Each row comes from the steps of one walk. Every step used is in the known rows, and no mark comes twice. Write the walk behind each row, first mark first.
Known rows
kozoduv-fabe-rafe-gusa-dufe: [ 10 -55 -12  -9 -19  12 -11  -8 -28  -2   9  -1  18 -22  36 -37  -9 -38
 -58 -18]
kozoduv-fabe: [ 10 -25   4 -22  12 -21 -26   3 -18  -7   1   3  -1 -11  21 -36 -18 -20
 -15   4]
rafe-gusa: [ -5 -17   3  -6  -9  11 -10   4  -2   3  11  -8   8 -25  21 -17  -4   8
 -16  -9]
fusarok-dufe: [  0 -29 -15   4 -23   4 -12  -1  -2  13   8  -5  -1 -10  12 -20  -2 -28
 -27  -6]
dufe-fabe-duno-gusa-rafe: [ 12  18  19 -17   1  24 -18 -29 -55 -38 -24   2  15   9  34 -24 -26  -6
  -9  -8]
gusa-duno-fabe: [ 12 -25  16 -19  18  22 -38 -23 -31 -10 -12   1  12  20  18 -26 -32 -51
   1  -5]
duno-fabe: [  3 -24  19 -15  17  13 -36 -20 -21  -3  -6   2  16  25  19 -20 -19 -31
  -9   5]
gusa-duno-fabe-rafe: [  6 -35   7 -30  11  36 -25 -38 -53 -17  -6  -6  46  17  20 -26 -44 -28
 -35  -8]
fabe-duno-gusa: [  4 -22  27  -7  -1  22 -22 -22 -14 -24  -3  10 -16  -4  11 -20 -37 -13
  11 -11]
fusarok-dufe-fabe-rafe: [ -7 -10  -4 -31   2  15 -13 -34 -44   7  -4 -13  38  10  16 -29 -35 -13
 -51  -1]
fusarok-dufe-fabe-duno: [  8  -2  16 -31 -10   7 -14 -13 -40   2 -14   2  -1   8  -1 -33 -53 -21
   0  -6]
fabe-duno-gusa-rafe: [ 13   7  16 -11  -5  28 -15 -22 -50 -43 -19   4  16   4  34 -19 -20  -3
  -8 -12]
duno-gusa-dufe-fabe: [ -2  -4  14 -18  14  -4 -27 -29 -17  12 -12   0  -5  15  27 -32 -21 -42
 -25  -1]
duno-gusa-rafe-fabe: [  5  22  -8 -23  -9  15 -22 -16 -43 -16   7   6  23 -24  39 -30  -6  -2
 -37 -14]
rafe-fabe-dufe: [-10   6 -14 -21 -30   9 -33  -5 -37  -1   3  -8   3 -29   4 -31 -22  -6
 -10   1]
gusa-rafe-fabe-duno: [ 16   7   6 -38 -20  18 -13  -4 -60 -20  -2  10  21 -13  15 -30 -39  -2
  -9 -19]
kozoduv-fabe-rafe-gusa: [  0 -28  -4 -20  -7  17  -7  -9 -35  -9  12  -8  28 -31  25 -36 -23   6
 -46 -10]
gusa-dufe-fabe-duno: [ 11 -12  22 -34  -3   5 -16 -14 -41  -1 -15   5   1  15   6 -31 -50 -30
   0 -10]

Which walk is each row?
[ 11 -25  13 -16  11  28 -33 -21 -33 -10  -8  -1  13   5  21 -32 -31 -44
  -6  -9]  rafe-gusa-duno-fabe
[ 11  -6   8 -37 -17  11 -16  -1 -40  -8   7  10   9 -16   4 -28 -43  -5
  -2 -17]  rafe-fabe-duno
[  6 -18  -9 -22  -8  29 -12 -19 -36  -3  -3 -14  17 -23  20 -35 -36 -28
 -25 -21]  fusarok-dufe-fabe-rafe-gusa-duno
[  7 -26  -4 -20  -5  31 -12 -13 -30 -12   2 -12  20 -22  21 -26 -33 -19
 -16 -23]  fabe-rafe-gusa-duno
[  6   3  28 -38   4   5 -17 -13 -37  -3 -15   2   3  14   0 -25 -54 -11
  12  -5]  dufe-fabe-duno
[  0 -14   5 -14 -11  25 -43 -21 -48 -15 -20 -10   1   1   4 -32 -39 -38
  11   5]  gusa-duno-fabe-dufe
[  2  -8  24 -12  -1  19 -22 -30 -25 -14 -10   8 -18  -2  10 -32 -44 -24
   0  -8]  fusarok-dufe-fabe-duno-gusa
[ -3  -3   6 -22   6  -4 -19 -17 -20  20  -9  -6   5   3  27 -33 -17 -32
 -32  -4]  rafe-gusa-dufe-fabe
[  5 -11  18 -15  -7  21 -23 -22 -24 -20   4  14 -11 -17  13 -30 -38 -12
  -1 -16]  rafe-fabe-duno-gusa
[ 18   5  15 -15  -3  21 -18 -21 -57 -47 -19   6  13  -2  36 -29 -23  -9
 -11  -9]  kozoduv-fabe-duno-gusa-rafe
[ -4 -19   2 -34   8  14 -15 -35 -43   3  -6 -10  41  17  24 -27 -32 -21
 -52  -4]  gusa-dufe-fabe-rafe
[  0 -13   3 -12 -16  30 -40 -19 -49 -15 -17 -11   1 -10   5 -35 -38 -33
   6   2]  rafe-gusa-duno-fabe-dufe
[  7 -55  -6  -7 -17  23 -14 -16 -29   0   7  -1  25 -10  35 -32  -9 -41
 -56 -18]  duno-fabe-rafe-gusa-dufe
[ 10 -11  20 -32  -8  10 -14 -12 -41  -1 -13   4   2   4   8 -35 -48 -25
  -5 -12]  rafe-gusa-dufe-fabe-duno
[ -5  19 -13 -17 -31  20 -32 -16 -56 -19  -8  -6   9 -30  17 -35 -20  -4
 -15  -1]  duno-gusa-rafe-fabe-dufe
[  2  -4  31 -17   9  16 -24 -30 -23 -18 -10   8 -16   4  10 -27 -46 -15
   8  -7]  dufe-fabe-duno-gusa
